Known rows, with every step that occurs
goru > porak > genata: [  1  10  -5  -3   7  11  -4  -2  12  10  -1  -6   6   0   6  -3  -6  -4
  -8  -2 -10   5   1 -13   0  -4   4   2  -6]
zavob > dizi > ditu > genata > batet: [ -6   1  32   4 -10  15  18 -12   5  17  -3   0   8  -5  -3  17  13 -21
   7  -5  -6   2   8 -12  17  26  -4   6   6]
livu > genata > ditu: [ -5  14  11  -6   1  -4  -9 -13  -9   8   8 -10  -4   8   3  -7   4  -6
 -13 -14   4   5  10  -9  -5   3  14  -6   3]
diru > zavob > genata > zodi: [ -9  16  -6  -7  -7   7   8  -7  -6  -4  -7   8  -8  16  15   3   7   4
  -9 -11 -11   5   9 -11 -20  32  -6  19   5]
zodi > genata > porak: [  7  -1   0  -5  -7   5   0  12   0   8   6  10  11   5   7  -4 -16  -2
   4  -8  -9   7   3  -7   6  10   4 -13  -4]
diru > zavob > dizi: [  5   8  10  -3 -16   2   5   1  -6   2 -11   9   2  -4  -1   5  14  -1
  -2  -6  -7   4  22  -5  -4  27 -13   4  10]
zavob > genata > ditu: [ -1   9  -2 -11   2  -5 -15  -9  -7   0   3 -12   2  12   9  -1  -4  -1
 -13  -7  -8  -3   1  -6 -11  13  15   1   8]
goru > porak: [-10   1 -12  -5   5   5   8   6   5   9  -3   1   3  -6  -1 -10 -10  -8
  -9  -8   1   2   2 -13  -5  -6   7  -4   0]
movuz > livu > genata > zodi: [-27   6  -6  -7  11   8  13 -19 -26   5   6  11 -14   9  13  -4   0   4
 -15 -14   3  11  -6  -5 -15   6  -5  -1  -9]
porak > goru: [ -2   9   7   5  10  -1  -2  -2   3   0   2 -12   3   3  -2   8  -2  -6
   3   6  -5  -7  -5 -18   0  -5   2  -5   0]
diru > zavob > dizi > ditu > genata: [  6  10  31   9 -17  12  17  -1   8   7 -20   4  11  -2  -3  20  16 -14
   3   2  -2   8  38  -7   1  37 -15  10  12]
genata > batet > futis: [ -2   9  12  -1   4  11  14 -12  -1   6   9   6   8  -9  -6  -3  -1  -6
  13 -15   7   6  -8 -16  17  11  10  17   7]
diru > zavob > genata: [  6  11   2  -5  -4  -4  -5  -1  -1  -7  -7   7  -6   7   7   0   4   4
 -10  -6  -7   4  16  -9  -5  21  -4  15  10]
diru > zavob: [ 2 10  3 -1 -8 -2  4  4  2  1 -9  5 -3  3 -2  4  5 -3  4 -4  3  6 20 -5
 -3 13 -6 11  8]
ditu > genata: [-1  5  7  9 -7 12  4 -4 14  7 -2  2  1 -5 -4  8  6 -3  9  4  5  4 13 -3
  9  1 -7 12  0]
futis > batet: [ -6   1   6   1  -1  -1   8   0 -11  -2   4  -1   3 -23   7  -5   4  -6
  -8  -7  -2  -7   4  -8   8  -3 -10   0   1]
movuz > livu > genata > ditu > dizi > zavob > diru: [-30   5  -2 -15   3  14 -17 -19 -42  11  -7 -17  -4  14  -8  -5  -7 -19
   0 -23  -2  21  -1   8 -15  22 -22   3   2]
movuz > batet: [  1  -6 -12 -13   2   3  10  -1  -7 -11   4  -5 -12  -2  -3   0   5   4
   3  -3   6   4   5   2   4  -9  -9  -2  -4]
goru > porak > genata > ditu > dizi: [-12   7  -6 -16   1  13 -16  -8   6  24  -1 -22   7  11   0  -3  -7 -18
   7  -9 -12  10   9  -4  -3   5   1  -3   5]
diru > zavob > dizi > ditu > genata > livu: [ -7  16  22   6 -24   6  21   1   1  20 -16  14  16   2  15  16  11 -13
  17  -6   9   8  37 -12   2  37 -17   9  20]
goru > porak > genata > livu > movuz > batet: [ -4  12 -21 -16  11   9  13 -11 -12   7  12   9   3 -10  16   7   1   6
   4 -11   4  10   9 -10   8 -26   0   3  -4]
zavob > dizi: [  3  -3   7  -1  -8   4   0  -3  -8   1  -2   3   4  -6   2   1  10   2
  -6  -2 -10  -1   2  -1  -2  14  -7  -7   2]
dizi > ditu > genata > porak > goru: [ -3  12  19   9   8  14  22   4  12  16  -9 -10  17   4  -3  20  -7 -30
  10   4   0  -3  15 -22  -1  19   3  -4   1]
zavob > dizi > ditu: [  5  -5  20   1  -3   3   8  -1  -8  -1  -9  -4  14   0   3   8   5  -8
 -10   2 -11  -2   7   1  -5  22  -3 -13   3]
zavob > diru: [ -6   0   0   5  -6  10  -6  -4 -12   2  -3  -7   2  -2  -7   4  -4 -12
  -5  -3  -8   5  -7   7  -4   2  -9  -3   4]
goru > porak > genata > batet > futis: [  0  19   6  -4  10  21  10 -14  11  16   7   0  14  -7   1  -6  -7 -10
   4 -18  -2  11  -6 -29  17   7  14  19  -1]
zodi > genata: [  9  -1   9   3  -7   1 -11   4   5  -3   8   4   7   7   6   0 -10   9
   2   1  -8   7   1  -4  12  -4   1  -8  -3]
dizi > zavob > diru: [ -5   5  -2   2  -6  13  -6   1 -15  -7 -13 -13   8   2  -7   1  -5 -10
   2  -8  -7   5 -10   4 -12  20 -16  15  -6]

Rows
[-15  10  -1  -6  24   0  12  -6 -23  12   7   6  -7   2   5  -2 -11 -12
 -12 -12   1   6   0 -24  -5   3   4 -17  -5] | movuz > livu > genata > porak > goru
[  2   8  39   9  -6  25  26 -17   5  13  -2   5  22 -12  -7  13  11 -18
  11  -9   2   8  12 -17  21  35   0  16  10] | zavob > dizi > ditu > genata > batet > futis
[-12   8  12  10  -8   4  16  -1   7  19  -5   5  15   6  16  11  -4 -12
  20   0  16   3  15  -6   7  10  -4   5  10] | dizi > ditu > genata > livu
[  0  12  15  -4 -13  11  34 -10 -17   4  -7  20   8 -11   5  29  24  -5
  15  -8  11  13  46  -3  10  14 -20  12  13] | diru > zavob > dizi > ditu > genata > livu > movuz > batet
[-15  -3  -1 -14  -5   2 -13  -7  -5  15  -1 -16   1  11  -5   0  -1 -15
  15  -7  -2   6   8   8  -3   9  -3  -5  12] | genata > ditu > dizi
[-13  -5  -2  -3 -10  19 -11  -2 -18   1 -14 -15   2   7 -12  -3  -2 -16
  15  -8 -12  11  -7  13  -6  23 -33  13  -1] | ditu > dizi > zavob > diru
[  4  -1  28  11  -9  15  13  -5   6   7 -10   0  14  -4  -1  16  11 -12
  -2   6  -6   2  19  -3   4  23 -10   0   3] | zavob > dizi > ditu > genata
[  0   8  26   8   1  19  22   2   3  17 -10  -6  20  -3  -1  21   2 -28
   3   3 -11  -3  17 -23  -2  33  -4 -11   2] | zavob > dizi > ditu > genata > porak > goru
[ -3   9  -1  -2  10   3  10   7  -2  10   0  -5   7   2  -2   4  -9 -16
   4  -4  -5  -6  -2 -20  -5   9   6 -11  -1] | genata > porak > goru
[  5   8   7   0   3   3  -1  10   3   8   8  -1  14   6   6   5 -20  -8
   7  -3 -14   1  -2 -24   6   6   6 -19  -5] | zodi > genata > porak > goru
[-19   3  -3 -11 -11  16 -18  -6 -21  10 -13 -29   8  13 -14   0  -6 -24
  17 -14  -9  10  -3  12 -15  28 -20  10   6] | genata > ditu > dizi > zavob > diru
[-15  10   4  -1  -1  11  11 -16 -10   4   6   4 -11   9  13  -8   9   1
 -14 -13  -2   7  -1 -10 -13  10  -2   2  -8] | livu > genata > zodi
[ -3  18  -6 -11   6   7 -11  -5   8  17   0 -20  13   8   5   0 -10 -12
  -6  -9  -8   4   5 -15  -8   1  18  -1   0] | goru > porak > genata > ditu
[ -5  18  -9  -2   9   6   4 -10  -5  17   8  13  15  -8  19   6  -4   2
   1  -8  -3   6   3 -13   4 -17   8   4  -1] | goru > porak > genata > livu > movuz
[-15   7  12   9  -4  21  25  -8   9   9 -10  -5   9  11   6  18   5 -15
   7   3   0   4   9  -3 -10  23  -6  12  -3] | dizi > ditu > genata > zodi
[ -3  -4  -4 -10  -1   7 -14  -3  -8  -8  -9  -6  -3  13   4  -9   2   3
   4  -6 -15   4  -2   1  -5  29 -22  20  -4] | ditu > dizi > zavob > genata
[ -6   8  -3   1   3  -5   9  -8 -17   7   9  19   9  -8  13  10   3   5
   9  -6   7   0   2   1   4 -13   5   3   6] | genata > livu > movuz
[  4   8   7  -6  -8  -3 -18  -1   1   5   9 -10  13  13   6   2 -14   2
   4  -5  -5   5   5  -5   3   2  14 -10   3] | zodi > genata > ditu
[ -6   2   3 -10   3  -2  -3 -12  -3   3  11   2  -9   3   8  -2   1  -1
  -7 -12 -10  -2 -14 -14   9   9   8  11   4] | zavob > genata > batet
[ -9   4  -7 -10   2   3  -5 -12 -25  -2   0  14   5   5  17   0   4   9
  13 -12  -8   5   0   2  -1  16 -17  23   1] | ditu > dizi > zavob > genata > livu > movuz
[-20   2   5 -10  13  -3   7 -21 -21  13  15  12 -19  -1   4  -4   0  -4
  -8 -19   7  11  -9 -13  12  -4   4   1  -1] | movuz > livu > genata > batet
[-18   1 -12 -13  -4  19  -2 -10 -14  -6 -10  -6  -4  22  12  -7   4   2
   5 -11 -19   6  -9  -1 -20  41 -25  25  -9] | ditu > dizi > zavob > genata > zodi
[  1  15  -4 -13   2  -1 -15  -4 -10  -8  -7 -18   7  16   7  -3  -5   1
  -7 -11  -8  -2  -1 -10 -18  30   9  20  -2] | dizi > zavob > genata > ditu
[ -7  18  -6  -6 -11 -11   0   0  -7   7  -2  18  -2  10  26  -4  -1   7
   4 -13   4   4  14 -14  -4  21  -5  14  18] | diru > zavob > genata > livu
